Each row was made from one small tree. The marks that hang from a mark follow it in brackets, in alphabetical order. Every link used is in the known rows. Write each row's tree.
In the rows, zero is written as 128.
Known rows:
balo(goka zonan(gafal(guko) risi)): [136 158 122 109  99 108  85 182 117 154 161  60 154 160 147  95  66 112
 113 139 165]
goka(balo(zonan(gafal(guko(keme)) kegazak risi))): [117 140 159 124 120  74  81 191 156 151 194  58 140 161 139  69  87  69
  93 127 192]
zonan(kegazak): [125 140 135 130 122 121 137 147 146 118 145 133 110 127 150  99 145 106
 120 137 130]
guko(gafal(zonan) keme): [109  69 165 113 152 111 126  90 123 129 161 104 129  76 118 188 132 127
 127 129 145]
keme(guko(gafal(zonan(balo risi)))): [130  47 122 104 177 112 119  87 133 121 167 142 126  72  97 136 115 103
 138 175 149]
balo(goka zonan(gafal kegazak risi)): [135 181 134 115  92 110 109 204 139 147 160  73 130 167 166  51  92  90
 117 156 163]
balo(goka zonan): [130 179 119 124  87 129 110 144 114 144 114  67 154 140 142 133  83 134
 129 121 127]
kegazak(zonan(balo(goka) gafal)): [125 150  98 117 117 140  87 140 117 109 121 116 149 155 126 100  89  98
  91 163 148]
zonan(balo(goka) gafal(guko) kegazak risi): [124 129 109 105 120  99  84 198 132 131 178 102 132 145 135  54  92  68
  67 169 173]
keme(guko): [128 112 126 135 146 107 120  99 144 122 148 135 128 104 113 131 140 132
 134 125 130]
zonan(balo(goka) kegazak risi): [119 140 114 104 125 109 111 180 130 133 132 111 122 135 133  57  97  74
  88 166 142]
keme(guko(gafal)): [137  78 135 140 148 100 123  91 131 126 175 128 132  88 100 151 135 153
 136 116 137]
gafal(guko(keme)): [107  99 145 121 146  94  99 121 132 135 164 101 134 100 123 148 123 120
  95 109 146]
keme(guko(gafal(zonan))): [127  70 143 123 152 116 131  67 132 114 163 128 132  70 112 188 139 141
 151 138 133]
gafal(zonan(kegazak)): [114 132 143 114 125 137 146 121 146 107 132 132 109 107 161 136 149  94
 135 159 125]
guko(gafal): [137  96 138 132 130 121 130 120 115 130 156 122 132 113 115 148 123 150
 129 120 135]
balo(goka zonan(gafal(guko(keme)) kegazak risi)): [115 152 153 109 111  76  80 196 143 152 197  46 136 140 159  69  87  80
  84 137 180]
guko(gafal(zonan(balo)) keme): [110  58 139 109 161 117 111  94 124 123 163 114 136  68 103 172 121 104
 108 150 154]

Write each row's tree:
[131 129 105 106 126 115  91 184 117 144 143 107 144 156 110  68  85  88
  89 166 167]
zonan(balo(goka) gafal risi)
[108  58 154  95 171 101 123 132 142 125 181 121 106  76 125 107 125  67
 104 175 164]
guko(gafal(zonan(balo kegazak risi)) keme)
[135 157 137 118 121 122 134 169 151 138 151 107 109 141 168  59 112  92
 143 156 141]
balo(zonan(kegazak risi))
[103  81 136 103 138 109  99 106 106 131 146  80 152  75 100 182  97 109
  92 142 149]
guko(gafal(zonan(balo(goka))) keme)
[122 125 101  99 133 123  72 153 112 118 143 110 145 156 129  80  66  86
  83 171 159]
kegazak(zonan(balo(goka) gafal(guko) risi))
[121  96 117  92 157 141 123 124 128 124 120 141 121 113 124 113 109  77
 130 187 140]
gafal(zonan(balo risi))
[132 170 130 110  94 102  93 201 135 144 178  63 138 157 167  67  83  91
 104 149 167]
balo(goka zonan(gafal(guko) kegazak risi))
[ 91  91 131  79 153  98  82 129 115 138 139  81 143  90 116 142  79  73
  81 159 153]
gafal(guko(keme) zonan(balo(goka) risi))
[106 111 132 101 137  72  71 195 140 140 195  83 132 127 127  58  97  57
  47 157 186]
zonan(balo(goka) gafal(guko(keme)) kegazak risi)
[ 99  81 127 102 159 115  94  99 132 117 153 112 138  74 119 168 117  84
  95 153 151]
gafal(guko(keme) zonan(balo))
[110 131 119  89 128 126 120 155 130 122 119 113 120 115 144  94 100  60
 104 187 137]
gafal(zonan(balo(goka) kegazak risi))
[105 107 124  95 152  97  60 151 120 128 161  92 143 138 123  83  72  75
  65 160 173]
kegazak(zonan(balo(goka) gafal(guko(keme)) risi))
[ 97  78 161  89 166 100 109 112 132 135 153 105 121  90 134 148 115  92
 116 145 147]
gafal(guko(keme) zonan(risi))
[118  98 130  92 131 120 124 146 117 124 147 106 124 100 131 115  95  81
 106 179 144]
guko(gafal(zonan(balo(goka) kegazak risi)))
[132 113 108 109 156 139 101 147 135 114 142 152 122 159 129  53 101  77
 112 188 159]
kegazak(zonan(balo gafal risi))
[106  67 181  98 163  96 138 128 141 130 180 111 101  84 141 123 136  90
 121 153 154]
guko(gafal(zonan(kegazak risi)) keme)
[138 147 130 127 109 107  84 176 129 151 158  73 159 180 122  95  64 101
 121 130 176]
goka(balo(zonan(gafal(guko) risi)))
[111  99 124  99 143  81  62 175 122 149 179  79 149 130 105  85  80  78
  56 147 185]
zonan(balo(goka) gafal(guko(keme)) risi)
[118  81 128 100 147  98 116 117 134 118 166 113 124  77 115 117 108  85
 111 177 146]
keme(guko(gafal(zonan(balo(goka) kegazak risi))))
[114 101 146 125 141  91  85 143 139 135 191  99 138 120 123 128 128 113
  88 118 173]
zonan(gafal(guko(keme)))
[114 102 127 124 143  91  81 165 158 120 210 113 127 110 128  83 135  68
  62 151 185]
zonan(balo gafal(guko(keme)) kegazak)
[130 167 125 109 104 120 113 162 114 155 118  70 143 150 144  99  71 117
 135 136 133]
balo(goka zonan(risi))
